Each row comes from the steps of one path. Every step used is in the known rows, and no mark comes twice. Write the path behind each row, first mark first.
In the rows, 128 means zero.
Known rows:
K > Z > C > M > Q > P > N: [161 156 130 106 161 140 103 132 137 144 136 140 119 109  91 119 114 156
 158 136 152 143 122]
C > J > N > M > Q > P: [118 130 135 123 136 166 110 136 108 115 123 160 144 113   9 100 162 140
 144 126 112 116 136]
M > Q > P > N > Z: [117 122 149 126 147 120 111 136 161 154 145 148 150 136  36 100 140 139
 137 138 127 142 121]
Z > C > M > Q > P > N: [136 149 129 101 153 141 114 122 124 146 130 141 120 118 139 109 137 155
 177 144 159 148 133]
M > Q > P > C > J > N > Z: [113 114 140 146 152 178 112 140 103 151 130 129 122 122   9  89 151 142
 131 123 118 109 126]
M > Q > P > C > J > N: [105 108 132 136 138 163 107 140  85 147 116 137  94 113  24  96 143 142
 148 120 122  99 133]
S > Z > C: [172 151 152 152 160 164 120 113 145 154 143 143 154 125 183 110 154 138
 137 131 139 146 129]
M > Q > P: [119 113 146 130 123 120 113 134 131 132 125 135 125 134  59 119 155 135
 144 135 120 140 134]
C > J > N: [146 115 133 130 147 161 102 122 105 136 133 145 105 120  69 104 152 135
 128 132 121 117 115]
N > Z: [156 136 155 142 144 153 111 114 157 145 160 118 157 146  95 114 155 138
 103 149 123 158 106]
P > N > M > Q: [115 161 152 120 135 128 102 132 156 145 143 163 172 111  52 107 124 155
 157 143 139 131 112]
J > N: [139  98 134 132 127 134 118 122 112 142 136 158 103 107 130 108 109 127
 151 138 128 122 120]
C > M > Q: [139 170 147 124 136 159 109 130 138 123 136 114 141 126 104 132 169 155
 156 152 140 159 123]
Q > P > N > Z > C > M: [146 143 134 102 159 135 115 108 147 148 146 150 128 133 137  96 145 150
 139 142 150 153 128]
K > L: [158 135 147 113 110 155  96 123 177 134 117 116 120 111  44 146 151 139
 124 147 121 140 104]
C > J > N > M > Q: [127 144 141 135 143 180 103 136 111 123 134 150 156 111  13 106 153 143
 142 134 117 116 121]
M > Q > P > C: [106 121 144 136 123 139 110 134 106 148 120 123 104 122  65 109 141 145
 147 128 126 118 130]
S > P > N: [132  98 157 127 136  76 101 111 135 167 150 152 101 113 156 110 139 149
 139 140 126 111 102]
Z > C > J > N > M: [153 139 130 123 151 187 109 114  99 140 132 150 136 110  92 100 133 145
 146 134 137 121 125]
Q > P > N > Z: [128 117 143 115 146 111 112 114 162 152 148 156 126 139  82  95 137 135
 120 136 129 141 120]
M > Q > P > C > J: [109 128 142 138 138 159 100 134 102 143 118 116 102 131  18 105 170 151
 131 122 123 110 126]
Q > P: [128 106 140 119 117 109 112 114 126 127 125 144  99 136 114 116 151 131
 129 133 121 136 135]
S > P > Q: [128 109 146 154 140  73 106 124 156 173 152 138 102 105 178 105 155 150
 124 148 107 110  99]
Z > C > J > N > M > Q: [145 140 135 131 155 194 108 128  99 140 132 147 151 107  54 102 133 147
 158 136 134 124 123]

Write each row's path:
[119 153 139 104 140 123 111 131 145 128 132 143 125 124  95 114 160 153
 166 142 144 147 130]
C > M > Q > P > N
[123 111 134 136 148 170 110 120  95 147 131 137  92 127  55  85 153 140
 113 121 119 104 128]
Q > P > C > J > N > Z
[146 132 158 127 170 134 109 118 146 174 164 128 152 117 140 107 152 165
 153 152 140 139 103]
S > P > N > Z > C > M > Q
[155 165 148 153 175 208 119 133 139 140 139 160 192 110  89  93 159 143
 153 122 129 127 135]
S > Z > C > J > N > M > Q
[111 153 140 141 144 195 101 136  83 144 128 137 131 100  28  95 141 157
 144 126 127  95 119]
P > C > J > N > M > Q
[135 127 142 124 172 155 105 131 146 162 140 135 149 140  12  91 153 147
 133 134 134 137 118]
M > Q > P > N > Z > C > J
[127 153 141 115 131 141 115 130 134 113 125 126 128 130 100 126 178 149
 157 143 133 156 140]
C > M > Q > P
[173 140 140 151 176 188 116 119 122 150 140 156 146 117 142  93 158 135
 138 122 133 125 130]
S > Z > C > J > N
[155 121 141 142 163 183 109 121 128 140 149 136 138 131  45  98 157 135
 107 137 117 130 107]
C > J > N > Z
[163 104 139 138 154 172 124 116 121 162 154 147 136 115 135  98  99 129
 142 146 134 139 118]
J > N > Z > C
[ 96 123 139 130 116 154 120 138  94 135 122 168 128  91  69  95 110 141
 169 124 124 102 141]
J > N > M > Q > P > C
[166 164 146 146 171 202 118 118 133 136 141 164 179 109 128  91 162 142
 138 121 131 125 136]
S > Z > C > J > N > M
[110 149 151 125 113 142 113 131 140 114 126 148 169 123  38 116 156 144
 147 136 119 140 142]
N > M > Q > P
[102 163 149 130 130 172  99 131 111 123 120 130 149 122   4 104 174 159
 131 123 119 117 136]
N > M > Q > P > C > J
[164 113 127 127 157 176 108 114  93 151 132 141 104 116 108 103 133 139
 144 136 138 120 116]
Z > C > J > N
[154 160 139 120 148 173 112 124 122 141 134 112 134 121 145 127 149 157
 170 153 154 157 124]
Z > C > M > Q
[153 151 143 125 158 182 119 120 144 139 145 114 162 140 111 113 164 149
 142 150 141 172 129]
N > Z > C > M > Q > P
[111 115 143 117 134 105 109 135 139 149 129 155 122 125  52 105 130 140
 157 134 132 133 125]
M > Q > P > N
[145 116 130 126 156 175 131 129 126 145 143 148 141 115 117  99 125 136
 164 145 137 147 136]
J > N > Z > C > M > Q > P
[180 167 136 127 157 173 102 131 133 133 139 111 134 110 101 137 122 157
 153 144 147 153 114]
K > Z > C > M > Q
[127 160 144 111 156 142 112 130 162 134 145 137 153 132  74 107 165 152
 146 147 139 159 127]
C > M > Q > P > N > Z
